Each row comes from the steps of one path. Every step used is in the known rows, and no mark comes twice. Write the path behind each row, first mark first.
(in the rows, 100 means zero)
Known rows
S-A: 93 71 49 102 91 74 64 103 84 82 117 82 81 94 134 91 111 117 135 93 78 94 100 98 111 100 74 113 90 114 100 100 101 115 92 96 49 109 73 112 120 84 97 66 81
Q-S-A: 88 85 48 107 89 79 70 104 84 83 94 74 95 123 112 90 88 115 145 98 86 100 107 103 118 94 83 121 72 105 96 94 94 94 94 108 41 113 87 122 128 85 102 85 103
T-B: 72 80 55 91 65 81 83 111 100 84 114 58 95 98 140 88 108 120 133 103 78 91 96 91 93 92 78 123 78 118 123 97 85 103 113 88 42 84 44 104 132 99 97 60 108
A-T: 76 96 61 84 98 105 84 95 109 92 111 91 98 88 111 110 86 108 169 97 77 53 110 115 105 94 73 111 78 124 123 83 82 115 108 100 61 89 60 107 148 71 61 68 104
Q-B-A-T: 77 69 66 94 94 94 82 93 84 90 104 93 78 113 152 94 74 136 134 98 57 45 89 88 123 111 72 130 38 119 103 90 92 83 90 94 39 101 86 99 144 90 88 73 92
A-Q-B-S-T: 83 110 57 127 97 109 85 104 103 103 112 77 79 141 116 103 78 131 145 76 64 89 68 93 135 110 72 116 57 97 115 96 97 97 118 123 44 96 83 79 153 157 71 83 117
Z-N-Q-A-S: 71 132 59 61 76 100 104 129 86 95 109 88 92 113 137 72 77 100 165 81 115 108 105 101 96 77 81 120 66 110 139 73 81 81 118 119 58 87 85 79 119 110 97 110 115
S-T-Q-A: 98 58 68 100 97 92 79 119 112 87 124 47 78 120 152 79 81 136 151 107 78 101 99 84 110 102 89 108 74 111 104 111 102 69 117 126 47 91 70 90 130 119 85 83 122
N-Z: 86 79 55 82 70 71 80 115 87 112 97 68 89 87 129 90 100 102 122 98 85 99 92 88 98 93 102 124 102 111 104 102 86 114 105 118 47 103 50 100 143 80 85 49 85
T-Q: 87 71 54 90 89 65 70 117 97 86 124 55 88 106 128 81 99 110 151 116 103 85 111 101 87 102 90 103 80 106 121 98 93 103 112 103 56 90 46 98 142 103 80 67 123
S-A-Q-N-Z: 81 74 25 106 93 70 64 98 67 100 101 89 50 100 141 92 136 121 116 100 59 81 72 88 133 98 89 114 102 101 75 106 96 121 83 113 22 116 81 99 149 95 84 48 49
Z-N-Q-T-B: 71 138 90 68 65 107 101 123 74 92 99 63 114 111 148 70 81 99 168 104 114 82 117 104 90 93 68 122 73 112 153 83 70 87 138 94 42 70 46 88 132 137 73 86 137
B-A-T-Q: 83 56 63 86 99 92 90 93 82 79 109 80 72 111 142 102 86 119 155 118 69 32 106 100 128 112 78 113 53 115 108 86 88 88 97 105 49 100 62 95 150 87 46 62 112
N-Q-T-B-A-S: 50 110 81 79 87 107 124 121 62 79 112 75 87 141 168 91 121 117 158 91 57 64 115 79 110 102 77 113 66 110 138 85 78 89 129 110 37 74 64 93 131 123 63 92 138
T-B-S-A-Q: 75 83 36 125 72 95 97 97 72 71 100 70 69 130 127 94 110 130 124 90 60 87 81 97 151 107 66 124 54 95 115 90 89 108 95 99 37 115 65 95 142 139 69 62 111
T-B-A-Q: 74 74 47 104 65 90 95 99 80 89 99 70 61 122 158 97 109 132 121 106 55 58 72 87 136 104 72 123 55 113 111 91 85 90 106 97 22 98 58 77 139 114 75 54 88
B-S-A-Q: 87 96 38 119 90 90 81 94 77 85 103 88 65 126 102 106 102 116 138 79 76 86 85 106 147 108 69 112 70 94 112 83 99 120 97 114 52 124 74 91 144 117 63 66 97
B-S-T-Q-N: 96 77 60 105 116 84 74 116 106 82 123 57 88 135 107 105 109 113 145 96 65 101 92 83 94 109 84 102 91 98 101 95 99 92 121 128 67 84 55 98 165 139 53 75 129
B-S-A: 95 78 48 110 91 80 80 105 77 80 109 80 80 113 105 105 100 108 130 80 72 105 93 99 123 109 74 117 82 102 109 82 103 117 94 107 64 119 68 108 137 103 74 70 100
Z-N-Q-A-S-T: 78 128 73 65 89 117 110 132 100 97 118 81 94 117 141 78 71 109 172 78 100 116 100 95 98 82 80 118 68 112 129 79 84 71 126 134 59 77 90 74 116 134 85 117 119
N-Q-B: 59 119 67 81 101 91 78 122 84 97 121 77 97 112 147 75 108 109 143 75 93 89 93 88 79 91 83 117 72 120 126 90 96 82 123 96 41 77 86 91 120 97 127 101 95
T-Q-A: 89 57 50 92 81 68 75 112 91 83 115 54 69 116 151 71 86 125 143 118 102 90 108 89 106 95 92 115 63 107 120 103 101 85 102 105 46 107 69 93 131 89 102 75 114
A-S-T: 80 93 60 93 101 102 99 127 127 96 137 82 101 117 120 110 95 114 165 77 57 107 106 89 95 96 85 98 89 111 111 96 89 112 123 138 72 72 68 100 137 130 61 86 131
S-A-T: 80 76 52 98 100 100 75 88 84 74 113 96 82 87 126 101 93 120 158 95 68 63 113 112 129 102 68 113 73 117 102 93 90 115 87 93 49 109 78 116 132 79 67 69 90
A-T-B: 62 87 56 89 83 111 97 96 100 76 107 75 97 94 132 101 92 123 163 103 73 54 107 106 113 96 71 123 62 121 125 91 74 102 104 87 46 87 52 106 143 91 66 63 115
N-Q-A-S-T-B: 55 104 63 85 97 118 120 125 95 78 123 69 83 133 164 80 117 132 155 75 59 108 97 74 104 83 82 116 64 114 124 94 89 65 122 126 36 76 92 86 108 121 104 114 120
Q-A-T-B-S: 68 79 53 98 75 114 109 87 89 70 91 73 74 120 132 95 78 138 147 96 70 73 98 97 137 95 72 138 43 113 127 85 84 87 91 101 44 114 75 96 145 91 76 80 114
S-A-T-Q-B: 78 58 48 105 101 95 74 89 70 63 117 79 78 109 156 76 80 139 152 116 75 56 112 100 138 114 75 119 41 104 98 106 92 98 78 90 38 108 86 116 133 108 80 75 118
B-S-A-T-Q-N: 82 69 41 106 119 87 78 89 68 60 110 80 68 121 110 105 111 119 146 101 67 65 107 103 129 113 75 109 66 95 98 85 93 107 82 105 58 113 73 114 160 106 42 68 112

Which path is each row?
81 61 48 99 103 95 77 92 75 63 118 79 78 101 136 87 94 127 161 113 79 53 119 110 133 112 76 109 60 107 102 98 90 108 85 95 49 109 71 114 131 94 59 68 113 : S-A-T-Q
93 101 51 127 87 98 88 97 66 85 98 85 67 140 113 102 95 119 153 89 70 76 99 105 156 117 69 110 73 89 123 89 94 130 108 116 48 123 69 100 152 134 44 69 121 : B-S-A-Q-T
63 124 71 63 69 122 111 107 80 81 92 73 91 102 148 67 69 114 163 97 109 74 100 108 108 78 67 136 46 120 141 76 71 64 109 94 36 85 76 79 120 102 90 97 111 : Z-N-Q-A-T-B
75 87 50 100 69 85 97 106 92 78 106 56 93 119 117 98 103 114 129 91 76 99 90 92 106 100 74 125 68 107 131 85 84 105 110 94 55 97 43 100 146 121 77 66 123 : T-B-S
83 139 88 82 94 114 94 125 89 96 110 72 112 127 128 77 65 103 157 69 108 112 87 94 93 97 71 124 63 105 131 80 85 67 133 118 58 75 77 76 131 158 83 106 129 : Z-N-Q-B-S-T
81 70 81 98 68 92 96 107 72 86 97 61 80 126 172 90 99 132 136 118 56 59 109 84 121 114 73 123 68 115 126 98 83 98 117 94 29 94 43 103 143 113 66 60 124 : Q-T-B-A
96 57 60 91 105 93 102 124 98 81 130 75 79 134 152 104 93 124 150 100 49 84 100 76 119 112 88 100 64 103 98 93 90 85 112 136 58 85 69 91 138 138 44 80 134 : B-A-S-T-Q
83 78 50 117 92 80 73 101 77 79 111 79 79 125 130 86 87 129 119 82 74 105 87 86 126 113 75 128 58 98 104 94 104 102 86 96 50 118 87 111 136 122 107 82 107 : Q-B-S-A
72 134 76 67 80 93 82 123 87 103 110 77 108 104 140 67 70 100 152 85 123 99 91 100 77 86 75 126 64 113 135 82 83 78 121 95 48 78 75 83 124 117 112 98 109 : Z-N-Q-B
85 134 69 75 82 96 87 118 70 88 91 75 110 117 118 73 75 93 163 85 124 105 109 115 101 86 73 124 66 106 121 76 83 71 112 107 46 94 86 99 115 109 93 105 114 : Z-N-Q-S-A
76 88 58 91 101 101 90 97 95 77 101 66 103 124 106 94 64 115 185 117 102 52 127 117 115 97 86 111 48 104 120 93 76 88 104 109 52 94 68 114 155 100 49 84 148 : A-T-Q-S
95 61 77 99 86 104 92 111 105 86 111 56 84 115 162 101 102 137 127 96 41 87 81 76 117 107 68 119 74 121 96 100 90 70 117 110 35 81 55 91 130 125 77 65 105 : S-T-B-A
80 78 55 85 101 98 84 98 96 77 119 72 91 101 119 93 81 113 177 114 96 46 122 111 109 104 81 106 64 112 123 95 81 104 104 102 60 90 54 103 151 92 48 67 131 : A-T-Q
79 68 42 88 106 82 92 131 102 92 132 67 83 122 144 96 117 118 146 107 56 106 104 69 96 101 108 96 96 94 83 110 86 105 107 145 54 74 63 100 156 140 49 73 127 : A-S-T-Q-N-Z
64 113 69 82 111 113 107 128 101 89 133 81 80 127 147 87 107 120 163 67 65 109 100 83 99 82 87 109 78 117 121 89 98 71 125 137 54 79 100 84 114 102 97 120 110 : N-Q-A-S-T
74 89 76 99 65 91 94 111 90 84 108 59 97 116 154 85 97 127 152 115 74 75 119 91 102 107 78 116 83 112 136 105 79 116 124 91 37 84 36 110 147 117 70 64 135 : Q-T-B
84 74 43 79 92 56 62 113 86 112 104 74 78 87 131 94 133 101 110 102 68 96 84 78 76 89 101 117 120 111 88 102 93 113 100 113 41 94 56 105 159 66 96 46 59 : Q-N-Z
83 68 46 86 104 55 52 116 93 88 125 61 81 107 133 87 127 106 139 120 88 79 101 90 70 97 91 99 95 108 102 101 97 102 110 102 48 83 53 107 155 91 88 61 101 : T-Q-N
86 145 94 66 79 101 93 125 79 103 104 74 112 109 133 77 74 87 177 93 122 83 119 112 86 95 74 112 87 114 151 81 75 98 142 105 54 74 51 89 134 122 71 91 128 : Z-N-Q-T
82 137 75 61 81 95 83 125 88 102 110 78 110 92 121 80 80 84 164 82 125 95 100 114 76 83 73 114 86 118 137 74 80 91 134 101 60 76 57 83 123 104 91 88 106 : Z-N-Q
88 73 67 111 82 113 99 105 101 94 106 63 72 126 158 106 103 140 132 96 39 70 70 82 135 107 67 115 68 116 99 99 91 76 117 115 25 83 64 77 134 144 63 63 101 : S-T-B-A-Q
74 99 75 110 69 98 102 107 80 79 98 60 94 134 129 91 95 122 152 104 72 82 115 90 116 112 72 123 74 101 143 94 81 118 122 99 48 96 34 108 156 135 53 65 148 : Q-T-B-S
67 129 91 79 98 101 89 122 82 100 115 75 100 118 137 90 116 96 173 85 91 72 122 98 84 97 79 103 103 117 145 90 88 104 145 107 49 75 60 96 131 94 82 92 117 : N-Q-T
98 90 65 111 95 105 91 102 97 105 90 74 76 147 125 110 79 125 145 91 57 67 77 98 146 104 78 111 60 107 95 89 91 68 116 132 31 100 84 84 145 121 62 82 100 : B-A-Q-S-T
93 67 73 105 101 92 71 120 110 88 130 49 98 123 155 76 80 134 147 107 79 99 99 79 98 110 87 110 67 107 102 115 99 77 119 116 44 77 68 98 134 148 86 84 137 : S-T-Q-B
80 73 52 105 86 71 79 114 85 81 115 57 87 136 130 76 79 123 136 107 98 91 100 85 107 113 92 118 45 90 120 97 94 91 106 101 55 102 64 99 149 136 84 78 144 : T-Q-B-S
99 70 57 103 110 79 83 120 92 94 104 47 82 126 117 101 110 112 126 99 69 106 86 72 105 113 99 108 97 91 92 100 92 93 112 140 56 95 49 95 169 135 45 64 120 : B-S-T-Q-N-Z
71 107 61 109 65 102 96 102 86 95 104 67 80 127 144 93 99 129 159 110 74 55 102 99 130 106 75 110 69 105 138 104 77 121 126 99 29 89 49 90 152 137 57 59 128 : A-Q-T-B
86 64 64 96 84 73 73 105 85 102 112 80 78 116 162 86 86 129 113 97 65 76 79 76 106 108 82 129 58 116 99 94 102 80 98 97 37 100 83 96 135 95 113 74 85 : Q-B-A
82 88 56 106 97 103 82 90 83 77 91 85 99 120 107 98 77 118 168 97 81 69 117 116 132 97 77 119 59 107 98 89 84 94 86 108 43 113 90 125 135 83 76 89 110 : Q-S-A-T
84 75 49 84 90 78 95 117 91 93 120 98 76 120 137 109 101 113 139 88 55 80 97 84 112 101 83 111 70 112 109 80 91 103 103 123 61 95 71 97 138 95 71 74 103 : B-A-S
76 104 36 99 98 75 57 104 101 105 117 90 69 108 116 108 127 112 141 94 72 67 76 103 94 90 79 100 102 111 104 93 97 120 113 108 39 88 67 91 157 92 88 58 68 : A-Q-N
81 92 58 106 87 79 77 108 92 93 112 76 92 126 116 91 79 119 129 82 88 103 87 85 103 105 80 125 60 102 119 87 99 100 107 102 56 104 76 102 151 117 102 79 116 : Q-B-S
79 149 74 65 82 97 92 124 85 102 93 72 121 117 106 79 68 84 173 87 134 101 108 119 86 80 82 120 71 108 136 71 77 74 131 109 53 79 73 91 128 108 93 107 123 : Z-N-Q-S
60 118 62 99 113 117 96 98 63 71 109 90 86 127 131 88 100 119 153 66 74 70 98 97 123 104 68 123 48 105 120 80 96 82 97 98 46 100 102 102 129 109 89 107 109 : N-Q-B-S-A-T
92 59 58 92 112 75 71 122 99 97 117 48 85 107 148 89 115 118 131 115 67 101 92 73 90 102 101 103 106 104 80 117 93 90 113 131 40 81 53 97 154 125 68 59 103 : S-T-Q-N-Z
